Each row was made from one small tree. Brackets hold a mark, then the marks that hang from it, in the order of their numbers. Every link used is in the known rows. Write each row's tree.
Known rows:
{Q364 Q179 {Q464 Q74 {Q286 Q616}}}: -0.070 -6.882 1.496 2.659 -0.578 -0.642 1.582 0.100 1.669 3.699 -1.783
 -0.392 3.267 -0.815 1.108 -0.287 -0.843 3.190 2.188 1.352 5.522 -1.094
 -7.244
{Q151 {Q286 Q616}}: 0.230 -3.498 -1.844 -1.037 -0.979 0.572 1.245 -1.895 -0.021 0.540 -0.403
 -1.064 -0.161 -0.600 0.778 0.033 -0.323 -1.924 -0.426 1.236 1.357 1.078
 -0.241
{Q286 {Q464 Q33 Q74 {Q364 Q179}}}: 0.130 0.364 4.911 -1.155 2.542 2.633 4.934 2.895 1.737 4.901 -3.041
 -3.364 1.696 -1.275 -0.189 2.127 1.009 0.385 0.343 4.122 3.893 2.722
 2.020
{Q364 {Q464 Q33 Q74 {Q286 Q151}}}: -0.545 -2.454 3.326 0.213 0.860 -0.689 -0.613 1.976 2.812 4.253 -0.535
 -2.235 3.170 0.644 1.056 0.399 1.910 -1.291 0.483 0.486 4.829 -0.793
 -3.614
{Q616 {Q286 Q151 Q464}}: 0.550 -0.313 1.181 2.771 0.726 -1.124 -0.351 -0.482 -0.589 2.783 -2.360
 -2.732 1.659 2.467 0.219 1.967 -0.466 -1.308 -1.084 1.211 0.095 -2.050
 0.090
{Q464 Q364}: -0.240 0.178 1.246 -1.451 0.751 0.390 1.022 0.843 0.388 1.347 -0.762
 -2.078 -0.909 -0.623 -0.350 0.452 1.300 -0.075 -0.080 0.604 0.846 1.139
 2.326
{Q151 {Q286 {Q464 {Q74 Q9} Q364}}}: 0.941 -2.136 2.873 -4.229 2.388 1.389 7.167 0.310 0.290 1.709 -1.906
 0.666 -1.461 -2.975 1.368 2.006 1.899 -2.576 -1.503 1.873 4.830 2.847
 -0.897
{Q33 {Q464 Q74 Q286 Q364}}: -0.383 -3.726 2.762 -2.914 2.463 1.107 3.372 0.216 2.632 2.995 -0.501
 -2.891 0.314 -0.923 1.372 1.474 0.600 -0.736 0.116 1.931 2.936 2.360
 -2.324
{Q33 {Q464 Q286 {Q364 Q179}}}: -0.692 -5.038 2.456 0.281 2.225 -0.112 1.678 0.132 2.621 4.547 -0.773
 -3.151 1.245 -0.516 0.467 1.552 -0.645 0.182 1.608 1.895 2.911 0.747
 -1.763
{Q33 {Q464 Q286 Q364}}: -0.333 -3.913 1.560 -1.717 1.680 0.134 1.157 -0.542 2.112 3.357 0.224
 -3.924 1.164 -0.105 0.841 1.315 0.356 -1.891 1.141 1.308 1.991 1.356
 -0.982
{Q74 Q9}: 0.466 -1.472 0.675 -1.310 0.253 -0.636 1.868 -0.438 -0.265 -0.142 -0.391
 1.496 -0.914 -0.328 0.473 -0.513 0.584 -1.247 0.446 -1.071 1.809 -0.398
 -2.687
{Q364 Q179 {Q464 Q286}}: -0.225 -5.454 1.274 3.380 0.122 -1.989 -1.039 0.357 1.938 3.278 -0.011
 0.323 2.994 -0.712 0.267 0.450 -0.570 2.993 2.210 0.065 3.676 -2.125
 -4.053
{Q33 {Q464 {Q74 Q9} {Q364 Q179}}}: -0.085 -4.186 3.390 -2.965 2.669 1.209 5.842 1.932 1.832 2.943 -1.598
 -1.250 -1.697 -1.390 1.063 1.185 0.191 0.646 0.612 1.654 4.858 2.829
 -3.910
{Q33 {Q464 Q74}}: 0.214 -1.903 0.704 -2.379 1.395 1.950 2.213 0.562 1.424 0.487 0.487
 -1.596 -0.083 -0.168 1.262 1.029 -0.665 -0.384 -0.595 1.427 1.273 2.174
 -2.940
{Q464 Q33 {Q286 Q151}}: -0.968 -0.736 2.531 1.094 0.882 -0.993 -0.889 0.172 1.832 3.845 -0.764
 -2.496 2.229 1.721 0.288 -0.064 1.156 -3.668 0.413 0.365 1.648 -1.410
 -0.402
{Q464 Q33}: 0.134 0.807 0.880 -1.479 0.414 0.900 -0.603 0.585 1.054 1.226 -0.002
 -2.520 1.267 0.450 -0.129 0.060 0.985 -1.357 0.147 0.923 0.219 1.114
 2.260
{Q151 {Q286 {Q464 {Q364 Q179}}}}: -0.075 -2.307 2.076 0.191 1.913 0.863 3.620 0.668 0.666 3.749 -1.849
 -0.923 0.342 -2.297 -0.281 2.732 0.000 -0.164 -0.223 2.923 3.243 1.533
 2.316
{Q616 Q286}: 0.617 -0.938 -0.527 -0.039 0.218 -0.890 -1.008 -1.199 0.435 -0.007
 -1.032 -1.563 0.278 1.215 0.316 0.595 0.224 1.413 -1.048 0.606 -1.664
 -0.931 1.693
{Q74 Q9 {Q464 Q286 Q364}}: 0.236 -5.032 3.509 -1.430 1.775 -0.483 3.119 0.032 -0.492 0.664 -0.304
 0.997 0.803 -2.300 1.141 -0.543 0.705 -3.200 1.823 0.175 5.259 -1.248
 -4.246
{Q179 {Q364 {Q464 Q286}}}: 0.568 -5.285 1.449 -0.627 -1.091 -2.044 -1.293 0.152 0.810 1.326 -0.150
 0.202 3.611 0.205 0.507 0.465 1.573 0.347 2.132 0.324 4.121 -1.592
 -3.359
{Q179 Q364}: 0.378 -1.341 0.953 -1.968 -0.949 -0.275 0.704 0.559 -0.616 -1.079 -0.942
 0.379 0.770 0.455 -0.176 0.127 1.044 -0.253 0.549 1.020 1.134 0.011
 0.495
{Q286 Q151 Q616}: -0.600 -1.327 -0.125 1.983 -1.166 -0.297 -0.217 -0.096 -1.000 2.171
 -1.646 -2.418 0.359 1.922 0.040 -0.659 -0.625 -2.683 0.420 -0.031 1.748
 -1.133 -2.795
{Q179 {Q364 {Q464 {Q74 Q9} Q286}}}: 1.016 -6.603 3.153 -2.889 -0.228 -1.663 2.871 0.583 0.838 0.364 -1.112
 2.663 2.117 -0.961 1.559 -0.178 2.386 0.239 1.627 -0.140 6.718 -0.819
 -6.797
{Q33 {Q464 Q364}}: -0.045 -1.865 0.797 -2.837 1.379 1.230 1.386 0.644 1.259 2.161 0.279
 -4.509 -0.544 0.132 0.225 1.298 0.166 -1.471 0.494 1.341 0.979 2.520
 0.635

Write each row's tree:
0.858 -0.391 1.946 -1.346 0.326 2.255 2.229 0.206 0.270 5.030 -2.574
 -6.766 2.688 0.458 -0.323 1.121 0.809 -3.410 1.476 3.342 2.947 2.371
 2.481
{Q286 {Q464 Q33 Q364} Q616}
0.808 -3.127 1.570 -2.160 0.182 -0.307 2.250 1.231 0.574 0.256 -0.151
 1.730 0.052 -1.346 1.284 -0.323 1.488 1.181 0.386 -1.094 4.759 0.499
 -5.853
{Q364 {Q464 {Q74 Q9}}}
1.075 -2.242 -0.039 -1.375 -0.098 2.120 2.060 -1.560 0.283 3.278 -1.060
 -4.166 2.974 0.077 0.657 1.527 -0.191 -4.143 0.211 3.400 2.505 2.000
 1.262
{Q151 {Q286 {Q464 Q33} Q616}}
0.037 -0.775 2.939 1.831 1.561 0.713 3.108 1.483 -0.050 3.912 -2.394
 -1.544 1.147 -1.313 -0.807 1.965 -0.328 0.861 0.900 2.373 2.558 0.721
 1.206
{Q286 {Q464 {Q364 Q179}}}
0.911 -3.016 -0.918 0.285 -0.594 1.326 2.196 -2.102 -0.723 1.934 -1.205
 -1.336 1.478 -0.563 0.698 1.363 -0.994 -3.035 0.096 2.347 2.248 0.849
 -0.736
{Q151 {Q286 Q464 Q616}}
0.588 -4.570 2.393 -2.023 -0.817 -1.213 -1.280 0.860 2.004 2.428 -0.096
 -2.625 5.146 0.587 0.332 0.390 2.413 -0.801 2.450 1.326 4.426 -0.607
 -0.882
{Q179 {Q364 {Q464 Q33 Q286}}}
0.445 0.210 3.272 -4.350 2.508 2.928 4.734 1.451 1.882 3.343 -1.603
 -3.533 0.639 -1.979 0.616 2.720 2.195 -2.854 -1.487 3.965 3.710 4.325
 3.951
{Q151 {Q286 {Q464 Q33 Q74 Q364}}}
0.841 -2.198 2.583 -2.253 0.954 1.137 1.449 0.934 -0.498 -0.291 0.567
 -0.510 1.545 -1.038 0.864 -0.908 0.205 -4.146 1.476 0.467 3.852 -0.118
 -2.963
{Q74 Q9 {Q464 Q33}}
-1.551 -4.622 3.221 1.847 2.341 -0.848 1.260 0.939 2.329 5.991 -1.346
 -3.898 0.861 0.757 0.294 1.568 -0.481 -1.506 1.301 1.314 3.769 -0.458
 -2.438
{Q33 {Q464 {Q286 Q151} {Q364 Q179}}}
0.747 -6.943 1.278 -0.534 -0.684 -0.949 2.727 -0.967 0.829 1.997 -1.085
 0.789 1.830 -0.821 2.025 -1.093 0.638 -0.281 1.965 -0.315 6.280 -0.603
 -9.055
{Q364 {Q464 {Q74 Q9} {Q286 Q616}}}
-0.444 -2.698 2.961 0.861 1.484 0.945 2.041 2.540 -0.451 1.131 -0.717
 -0.869 0.539 -2.231 -0.314 0.138 -0.954 0.609 1.206 2.015 3.771 -0.206
 -0.063
{Q74 {Q464 {Q364 Q179}}}
-0.877 -3.410 2.429 3.337 0.797 -0.938 -0.534 0.368 -0.640 0.879 0.181
 0.680 2.235 0.014 0.854 -0.578 -1.028 -3.784 0.691 0.060 3.556 -3.331
 -5.026
{Q74 {Q464 {Q286 Q151}}}
-0.227 -0.492 3.020 0.610 0.776 1.597 4.277 1.437 -0.821 4.631 -3.934
 -3.757 0.266 0.297 0.304 1.132 0.404 -2.857 -0.427 2.344 4.462 1.222
 -2.072
{Q286 Q151 {Q464 Q74 Q364} Q616}
-0.125 -1.556 2.082 -3.750 2.002 2.146 3.494 1.612 1.681 1.796 -0.322
 -3.465 -0.969 -0.664 0.914 1.489 0.601 -0.332 -0.637 2.065 2.089 3.726
 -0.440
{Q33 {Q464 Q74 Q364}}
1.391 -3.475 3.261 -5.326 -0.236 0.296 2.754 2.688 1.147 0.755 -0.817
 -1.038 2.103 -0.271 1.022 -0.025 3.297 -0.815 1.198 1.037 6.363 1.390
 -3.090
{Q179 {Q364 {Q464 Q33 {Q74 Q9}}}}
0.144 -3.071 0.723 -0.147 -0.409 0.326 0.030 -1.646 1.382 3.240 -0.855
 -3.455 3.340 1.111 0.734 -0.666 0.254 -2.820 1.971 1.674 1.682 0.010
 -1.049
{Q464 Q33 {Q286 Q616}}
0.244 -4.058 1.001 0.667 0.619 1.335 4.237 -0.493 0.021 4.440 -2.647
 -2.801 0.852 -1.567 -0.092 2.036 -0.610 -0.845 0.520 3.694 4.189 1.558
 0.737
{Q151 {Q286 {Q464 {Q364 Q179}} Q616}}
0.625 1.468 2.963 -1.593 1.531 1.811 1.764 1.252 0.830 4.202 -1.522
 -5.186 1.911 -0.237 -0.565 1.877 1.618 -2.691 0.636 2.757 2.139 2.259
 3.856
{Q286 {Q464 Q33 Q364}}
-0.851 -4.035 2.851 3.229 0.812 -1.809 -2.153 1.721 2.726 5.937 -0.657
 -2.833 4.118 1.000 0.055 0.519 0.418 -0.171 1.941 0.448 4.566 -2.474
 -3.209
{Q364 Q179 {Q464 Q33 {Q286 Q151}}}
0.054 -0.649 1.784 2.396 -0.064 1.283 3.185 0.517 -0.992 3.218 -3.052
 -1.758 1.265 1.197 0.699 0.712 -1.113 -2.817 -0.266 1.683 3.628 -0.299
 -4.100
{Q286 Q151 {Q464 Q74} Q616}
0.876 -0.204 1.962 -2.930 1.689 2.725 3.747 0.558 1.548 2.403 -0.784
 -1.426 1.544 -1.449 1.018 2.147 0.980 -2.653 -1.594 3.310 2.674 2.654
 1.434
{Q151 {Q286 {Q464 Q33 Q74}}}
0.153 -5.948 -0.441 0.512 -0.276 0.367 0.514 -2.620 1.368 3.042 0.070
 -3.497 2.783 1.292 1.250 0.250 -1.813 -2.490 2.154 1.217 2.012 0.170
 -4.999
{Q33 {Q464 {Q286 Q616}}}
-1.255 -0.424 4.858 -1.686 2.149 0.392 2.292 2.113 2.469 4.383 -2.144
 -3.531 0.478 0.235 0.631 0.341 2.879 -2.862 -0.536 1.626 3.631 1.026
 0.769
{Q464 Q33 Q74 {Q286 Q151} Q364}
0.137 -0.720 2.993 -2.716 1.524 2.134 0.804 2.286 0.304 1.326 0.366
 -4.026 1.462 -1.338 0.018 -0.051 0.995 -2.932 0.916 2.186 3.221 1.357
 2.264
{Q74 {Q464 Q33 Q364}}
-0.758 -4.575 3.000 0.789 0.790 0.392 4.697 0.342 1.546 3.737 -3.289
 -1.185 0.659 -1.164 0.843 -0.132 0.165 1.639 1.182 2.529 4.411 0.581
 -2.640
{Q464 Q74 {Q286 Q616} {Q364 Q179}}
1.216 -0.444 1.494 -0.327 1.364 -0.127 1.294 -0.437 -0.009 2.664 -2.593
 -3.933 1.120 0.413 0.137 2.282 0.838 0.157 -0.518 2.504 0.266 0.475
 3.448
{Q616 {Q286 {Q464 Q364}}}
-0.173 -3.913 3.193 0.472 1.236 -0.035 0.539 2.039 3.557 4.169 -0.709
 -1.154 3.798 -0.989 0.836 0.419 0.610 2.245 1.661 1.759 4.960 -0.087
 -3.590
{Q364 Q179 {Q464 Q33 Q74 Q286}}
1.195 -4.518 2.312 -3.931 -0.643 -0.575 2.841 1.869 0.030 -0.851 -0.951
 1.918 0.643 -0.745 1.038 -0.034 2.356 0.931 1.014 -0.034 6.044 0.554
 -4.979
{Q179 {Q364 {Q464 {Q74 Q9}}}}
-0.334 -0.567 4.033 -3.236 2.125 1.165 3.003 1.299 2.727 3.423 -1.424
 -2.882 1.166 -0.949 0.729 0.508 2.703 -0.968 -0.013 2.228 2.796 2.006
 1.640
{Q464 Q33 Q74 Q286 Q364}
-0.412 -6.760 2.824 2.272 0.610 0.324 2.472 0.183 -0.108 2.878 -1.616
 -1.932 2.407 -1.886 0.527 -0.569 -1.484 -0.752 2.746 2.631 5.553 -1.609
 -4.073
{Q74 {Q464 {Q286 Q616} {Q364 Q179}}}
-0.559 0.070 3.969 -2.456 2.142 1.921 3.883 3.243 2.326 3.296 -2.190
 -2.929 -0.037 -1.287 -0.025 0.717 1.630 1.615 -0.170 2.902 3.274 2.800
 2.522
{Q464 Q33 Q74 {Q364 Q179}}
0.118 -0.002 2.989 0.226 0.420 1.539 1.652 1.217 -0.151 6.357 -3.066
 -7.333 2.301 1.778 -0.336 0.953 0.979 -5.126 0.941 2.877 3.773 1.086
 1.505
{Q286 Q151 {Q464 Q33 Q364} Q616}
-0.899 -2.971 2.873 1.505 1.519 -1.014 1.831 0.582 1.653 3.627 -1.639
 -0.685 0.603 -1.244 -0.217 0.490 0.440 1.475 1.217 1.258 2.532 -0.755
 -0.186
{Q464 Q286 {Q364 Q179}}
-0.718 -5.252 1.604 3.698 -0.426 -0.484 0.124 -0.582 -1.299 1.982 -0.737
 -1.128 2.819 0.762 1.093 -1.176 -1.838 -4.446 1.722 0.642 4.431 -3.438
 -6.292
{Q74 {Q464 {Q286 Q151 Q616}}}
0.713 -3.185 1.788 -2.993 -0.870 -0.065 1.269 2.372 0.386 -0.372 -0.629
 0.481 1.547 -0.468 0.577 0.480 1.521 2.093 0.433 0.999 4.135 0.781
 -2.661
{Q179 {Q364 {Q464 Q74}}}
